Each row was made from one path, in order. Every step used is in the known rows, and no mark comes twice. Write each row's path.
(in the rows, 128 means zero)
Known rows
m > h: [144 114 114 168 121 105 157  96 136 143 118 166 134 146 100 113 117 152
 126 118 114 128 121 140 148 130  93 110 127 119  90  94 135 118 128 140
 163 169 111 133 153 165 123 155 108  88 146 123  93 109 218 156 105 113
  86 120 146  96 118  99  96]
e > c: [154 137 112 158 133 116 167 110 126 130 125 148 158 175 112 112 130 165
  96 131 124 140 150 152 121 118  70 147  98 125 115 113 119 102 128 172
 141 158  79 117 155 166 108 144 128  78 158 103 101 139 184 120 132  86
 114 118 166  80 122  79 120]
u > t > e: [131 107 129 146 151  92 147  87 177 134 125 169 150 175 111 140 115 137
 113 134 124 155 112 141 115  91  60 145 119 128 115  97 106 148 159 117
 112 167  87  87 162 164 140 135 152  91 196  72  93 112 238 155 106  81
 112 111 118 100  95  93 107]
f > u: [156  95 124 150 117  49 113 109 120 123 133 148 161 142 113 130 121 136
 141 135 140 109 135 110 177  93  69 154 110 120  84  95 139 155 139 121
 131 156 125 133  95 149 153 147 126 114 150  71  96 134 197 122  67  93
 141 134 137 109  98  56 118]
f > u > t > m: [128  93 129 129 141  55 120 105 141 124 133 173 167 139 107 128 110 129
 139 125 143 126 121  91 160  80  76 138 123 122 101 107 128 157 155 110
 118 172 127 116 114 146 164 142 127 109 159  62  90 121 218 156  83  79
 134 127 125 115  99  68 103]
y > u > t: [145  89 140 166 101  64 133  75 139  91 169 193 161 177 119 109 117 127
 123 144 174 150 101 100 167  67  71 187 132 153 103  90 134 138 155  85
 128 162 131 114 113 152 158 172 123 126 160  63  95 129 205 123  76  94
 138 104  87  96 114 105 128]
t > e > h > u: [152 137  77 148 163 134 141  73 166 125  77 131 156 152 127 120 107 147
 106  90  83 146 152 165  83 144  54 104 121 112 125  98 128 110 148 163
 156 170  91 115 169 160 108 133 133 109 171  92 121 124 219 151 107  98
  98  95 132 119 117  64 107]
f > u > t: [146  84 130 138 124  40 120 100 132 122 144 170 167 154 109 134 123 132
 149 148 156 113 115 101 171  73  71 160 105 123  95  91 129 164 149  97
 120 162 129 111 101 152 166 140 142 107 171  54  91 118 211 136  72  79
 145 128 119 108  94  61 104]
c > e > t > u > f: [164 106  89 138 150 126 175 105 129 108 120 129 179 145 109 108 105 157
 124 111 108 137 165 147 104 116 107 167 105 122 112  93 110 115 151 129
 150 141  78 140  90 169 112 159 140 110 158  77 134 118 199 128 145 113
 102  96 117 107 115  37 108]
c > e: [167 103 121 162 119  96 172 107 140 117 131 125 140 171  96 102 134 175
 114 117 120 147 156 144 147  98  88 163  89 127  97  89 110 121 154 139
 133 145  86 108 140 197 111 167 127 102 163  94 113 122 195 129 128 100
  98  96 123  82 107  55 119]
y > u: [160  99 132 176  98  67 129  82 123  92 158 166 154 167 117 112 113 132
 115 134 160 144 117 112 172  89  72 180 135 142  95  97 140 129 141 106
 139 150 129 129 112 145 149 181 113 134 134  80  99 139 190 106  70 108
 133 108 107  98 121 100 135]
m > h > u > t: [138 107  97 165 139 111 166  74 144 137 113 162 151 162 104 114 112 139
 146 111 128 132 120 132 136 135  90  96 109 130  96 114 140 125 145 134
 167 189 130 130 155 152 126 159 106  94 145 124 105  90 223 172 102  94
  99 111 117 118 127 100  89]
c > e > t: [175 110 109 141 132 124 189 108 143 114 132 138 153 143 103  97 124 187
 110 125 108 137 167 150 119 111 109 175 110 113 110  81 109 112 150 133
 134 144  72 116 120 206 109 149 139  87 173  93 114 113 191 134 142 114
  83  87 120  92 115  31 108]
c > e > t > m: [162 121 105 132 149 134 187 111 152 115 123 141 154 130 101  92 110 183
  99 105 100 148 172 143 105 121 111 152 120 106 118  97 109 113 150 144
 130 151  69 120 136 204 104 148 126  89 162  97 113 113 198 150 156 119
  70  84 121 100 122  40 100]
e > t: [162 124 108 135 136 120 166 101 130 122 130 167 160 124 122 105 109 149
 104 135 120 130 144 141 115 118  98 163 138 109 106  92 139 129 133 126
 132 157  85 124 111 175 130 138 129  76 155  85  95 122 189 126 116 127
 105 104 136 106 121  57  97]
f > u > t > e > h > m: [142 104 110 120 167  69 127  96 172 122 122 162 165 136 119 136 111 147
 132 121 115 134 112 119 126  95  57 126 137 112 111  81 125 139 148 119
 133 179 116 110 143 172 145 120 139 113 193  55  92 105 230 173  85  87
 119 106 122 127  93  54  92]
m > h > u: [147 115  85 171 130 116 162  78 137 139 102 142 148 153 106 115 112 142
 137  99 116 126 136 140 142 152  91  95 108 125  91 117 148 119 137 149
 175 179 130 152 154 146 117 163 100  96 129 135 109 100 213 163 100 107
  97 113 132 117 129 101  98]
f > u > y: [145  82 138 147 108  34 115 101 112 121 153 157 166 159 124 136 108 109
 146 134 144 103 114 111 188  98  55 181 110 116  84  92 149 158 124 109
 132 166 149 114  84 126 168 151 133 127 130  62  86 152 193 116  45  84
 172 142 131  94  95  76 125]
m > h > e: [121 103  98 171 145 131 157  71 172 160  96 140 134 149  96 123 112 165
 122 100 109 137 116 163 135 146  90  88 128 117  87  91 129 101 131 150
 164 175 105 133 182 163 116 145 125  78 156 135 106  98 233 170 106 103
  77 117 137  82 114  90  97]
u > y: [141 104 144 169 112  62 147  96 120 127 156 164 147 178 130 123 102 111
 121 127 135 128 110 137 167 119  55 185 114 121  87 103 150 133 115 122
 131 173 131  97 114 135 149 158 121 112 119  72  78 150 193 113  69  93
 160 129 132  79 109 107 123]
u > h > e > c: [123 108 115 162 168 122 188  83 183 158 108 140 172 191 107 117 118 161
 124 113 131 163 115 157  97 101  63 137 113 133 111  94  83  94 132 144
 118 175 111  72 183 161 132 119 147  73 197 101 118 131 230 156 119  49
  88 109 139  72 112  77 111]
t > u > h > e: [119 104  97 161 176 119 155  76 147 138 103 134 185 179 108 123 100 112
 143  95 117 158 125 141 109 113  74 117 126 145 100 114 107 104 152 128
 142 179 127 112 140 125 134 138 128 106 152  93 121 131 235 155 105  71
 101 113 126 112 103  85  96]
y > u > t > m > h > e > c: [111  94 109 158 143 126 144  62 174 118 142 177 161 164 104 110  98 159
 106 107 147 161 105 119 126 110  82 127 149 138 121 100 118 104 152 118
 144 175 119 126 168 148 133 154 124 109 164 103 105 118 230 161 108  85
  99 102 104 102 128 111 120]
f > u > t > m > h > e: [109  84 110 135 158  84 123  84 167 144 116 166 160 135  97 135 102 147
 146 110 129 128 112 111 149 103  83 107 129 117  98  97 121 144 150 114
 132 181 129 125 145 148 153 133 138 100 172  86  96 107 237 182  85  79
 107 128 117 111  99  71  94]

Write each row's path
[130 112  77 139 181 160 153  68 164 140  98 128 176 134 111 127 100 141
 108  94 106 142 145 172  90 144  95 124 138 123 107 109 132 100 148 138
 145 162  87 140 135 149 108 129 153  82 160  99 123 120 219 144 111 111
  95 105 128 105 113  59  93]
h > e > t > u
[154 121  87 167 135  80 152  79 122 117 102 134 177 171 131 132 103 108
 138 104 149 140 132 131 130 119  61 139  75 148  81 131 152 140 136 140
 148 166 124 137 102 104 145 182 113 119 124  83 122 133 189 116  82  89
 160 118 118 105 125  81 117]
h > u > f
[134 109  86 160 151 124 166  71 164 143 101 155 151 164 103 126 107 138
 135 101 115 137 117 142 120 141  81  90 113 126 103 110 129 126 151 139
 166 187 125 130 174 145 122 149 120  96 162 122 111  88 239 177 107  95
  91 111 119 120 122 104  94]
m > h > u > t > e
[138 117  92 157 148  86 131  96 104 116 106 142 185 163 128 135  93  93
 137 108 128 138 129 123 126 112  71 140 108 144  89 122 138 130 135 126
 154 163 110 152  81 102 142 171 120 131 115  69 116 143 207 115  99 102
 157 136 136 114 112  91 108]
t > u > f
[119 133  85 160 157 120 158  87 143 138  85 150 156 134 112 119  85 127
 124  69 115 146 135 119 116 158  88  75 124 122  95 137 136 123 134 156
 167 188 125 152 151 129 129 169  87 109 112 122 107 110 216 172 111 105
 105 120 133 119 136 105  93]
t > m > h > u > f
[146 138  73 148 165 123 138  72 168 124  71 133 169 156 140 131  96 137
 115  87  91 148 139 161  83 138  53 113 113 118 120  97 129 116 143 157
 153 165  90 119 150 143 119 143 136 116 172  81 125 129 224 143 103 103
 117 101 128 111 117  65 109]
t > e > h > u > f
[125  98  85 142 177 152 151  62 159 138 116 134 176 141 121 127  90 128
 114  94 108 137 131 173  96 149  82 137 139 120 105 107 139  99 137 129
 146 173 101 132 127 132 113 130 158  90 143  92 116 133 220 142 100 104
 114 110 123  97 109  69  94]
h > e > t > u > y
[143  91 133 161 123  81 124  67 161  97 153 181 158 183 114 129 108 130
 109 137 153 153 101 119 144  77  61 172 140 147 118  89 120 143 158  90
 124 162 119 108 137 144 153 162 140 131 180  68 100 125 225 130  77  93
 127 101  92 105 106 108 131]
y > u > t > e
[148 152  93 140 182 124 153  97 180 127  91 138 139 135 124 125 104 160
  91  89  74 159 136 165  76 140  55  97 151 110 120  90 118  98 133 166
 152 180  80 111 191 189 106 124 118 107 178  90  97 110 223 170 116 117
  81  84 145 119 111  70  92]
t > e > h > m
[140 113  84 174 131 104 163  77 132 136  92 148 158 158 118 122  94 129
 145  96 127 130 119 137 137 147  85 100  97 129  82 112 145 127 128 142
 176 175 133 153 129 123 133 176 103 107 125 119 118 107 211 153  98 103
 123 127 129 108 131  99 102]
m > h > u > f
[133 127  89 134 158 150 173  85 144 131 118 169 165 112 122 100  78 139
 108  85 101 130 142 136 102 169 103 113 154 103 116 114 149 118 125 144
 156 192 118 139 130 147 119 141 107  86 121 116  99 115 204 167 119 123
  95 107 133 124 141  84  85]
e > t > m > h > u > y
[143 134 101 149 157 138 153  98 167 141 102 130 151 182 109 139 120 166
  83 112  91 150 147 169  87 129  51 134 113 119 127 107 100 115 140 176
 135 162  66 108 179 161 104 130 150  92 189 104 107 136 218 133 132  91
  99 117 164  90 109  82 122]
t > e > c
[161 155 101 147 160  98 169 103 154 109 112 155 144 115 130  96 109 163
  98 102 103 148 134 146 109 133  67 100 143 116 102  90 142  83 123 159
 160 184  98 118 156 202 111 134  92  97 144  86  88 110 193 165 112 119
  88  79 143 112 124  61  77]
e > h > m
[103 105 112 150 169 119 161  76 188 152 113 175 147 145 101 118  99 150
 119 102 125 159 108 130 114 121  89  92 140 123 108 113 119 118 154 128
 133 185 106 107 186 165 128 137 124  78 168 105  90  96 243 190 119  85
  85 110 117 101 115 102  83]
u > t > m > h > e
[116  95  81 153 166 162 157  67 162 156 111 149 157 132 110 124  85 140
 127  87  98 127 117 170 114 167  97 104 150 112 102  93 139  93 124 138
 173 186 116 148 145 142 109 137 141  84 143 125 112 111 236 169 107 112
  86 118 132 102 119  92  86]
m > h > e > t > u > y
[133  97 119 173 131 104 157  67 165 118 139 158 176 196 111 111 110 151
 120 123 158 164 109 124 135  89  65 167 134 152 110  83 101  99 138 115
 132 162 134 102 150 144 145 146 136 113 181  89 122 144 218 134  91  67
 108 101 104  83 117  95 132]
y > u > h > e > c
[144 122  86 146 165 129 163  75 164 126 107 141 173 188 116 133 118 139
 112 105 123 150 141 150  94 124  57 127  84 137 120 132 119 127 161 154
 141 181 103 107 164 134 117 143 141  98 175  94 113 112 218 150 114  70
 119 103 121 115 117  86 112]
h > u > t > e > c
[127  98 128 162 122  87 140  78 152 102 154 198 155 156 107 104  99 137
 117 117 156 151  99  95 156  96  86 142 154 138 111  99 131 127 153  94
 139 176 136 129 140 149 151 169 108 122 150  89  95 117 220 154  92 100
 109 104  94 114 125 119 116]
y > u > t > m > h
[173 120 107 153 127 106 175 100 145 110 116 132 142 152 109  81 126 193
 117 117 100 143 162 151 128 109  90 150 102 114 115  69 114  94 152 146
 147 148  77 107 141 218 102 152 123 100 168  86 119 118 197 146 136 100
  82  84 124  85 116  32 104]
c > e > h
[147  99 141 177 108  64 149  82 139  97 158 176 170 185 116 104 109 124
 129 134 165 157 101  98 163  70  68 184 139 151  98  79 111 124 141  90
 123 163 150 103 120 147 164 162 111 131 160  77 108 146 207 123  77  83
 121 105 101  98 117 101 132]
y > u > h
[128 131  89 163 156 132 165  87 144 140  94 150 149 132 106 111  95 138
 121  71 104 143 146 126 117 162  94  68 129 117 101 141 142 116 141 161
 164 194 125 151 168 144 118 161  85  99 110 132  97 106 216 178 116 108
  85 113 139 127 135 104  92]
t > m > h > u
[174 117  85 155 138 119 178  90 142 104 101 119 155 155 110  82 122 180
 122  97 102 141 169 152 117 127  88 133  86 120 112  87 124  93 154 158
 160 153  93 120 145 198  95 160 117 106 156  93 131 114 193 145 131  95
  86  75 114 101 125  32 105]
c > e > h > u
[147 124  86 129 159 118 152  92 115 114 114 158 196 125 132 119  87 111
 124 116 119 132 144 137  97 126  96 151 132 124 105 108 138 126 136 121
 149 157  92 156  71 127 133 147 131 104 138  74 115 136 198 119 118 122
 132 119 135 123 121  64  95]
e > t > u > f
[153 123  88 131 155 138 154  99 119 113 122 157 182 125 121 107  99 126
 114 118 105 127 157 140 104 133 105 143 138 115 114 114 141 116 147 126
 151 162  92 152  91 151 117 136 126  93 135  85 105 128 198 129 121 129
 104 111 140 132 121  60  91]
e > t > u
[160 120  90 144 155 126 180  85 164 105 104 130 160 151 108  80 112 179
 121  88 104 153 162 137 103 123  91 122  96 120 125  94 115  98 164 149
 154 166  92 113 154 198  96 154 119 102 157  90 127 106 207 171 144  87
  82  71 103 108 130  38  98]
c > e > h > u > t > m
[135 131  75 132 168 145 175  89 144 131  93 166 173 104 122 111  83 142
 114  86 106 137 145 131  87 158 110 104 141 108 114 115 143 122 128 146
 159 181 104 156 121 141 126 151 109  88 136 110 104 110 206 164 129 129
  96 109 130 128 144  75  83]
e > t > m > h > u > f
[133 117 109 165 153  99 156  97 121 122 118 150 189 178 111 112 102 100
 146 108 121 150 127 118 125 107  78 133 123 144 100 115 111 117 146 119
 142 175 131 115 118 131 141 142 112 116 136  85 111 137 222 142 110  81
 110 120 136 124 109  93  95]
t > u > h
[143 138  88 140 164 116 159  75 153 108  98 160 172 135 133  88 104 144
 119  95 115 147 143 128  99 132  77 101 116 120 122 109 147 101 151 147
 153 186 109 115 150 166 123 146 105  97 143  84 106 115 206 168 112  88
 102  87 118 123 136  63  83]
e > h > u > t > m
[129 105  90 156 156 153 168  69 172 160  97 148 141 125 104 121 105 171
 120  99 103 132 124 167 113 153 109  98 147 108 102  87 135  97 130 142
 157 172  94 138 169 173 110 133 135  66 173 132 111 100 234 170 115 115
  64 111 135  92 124  75  89]
m > h > e > t
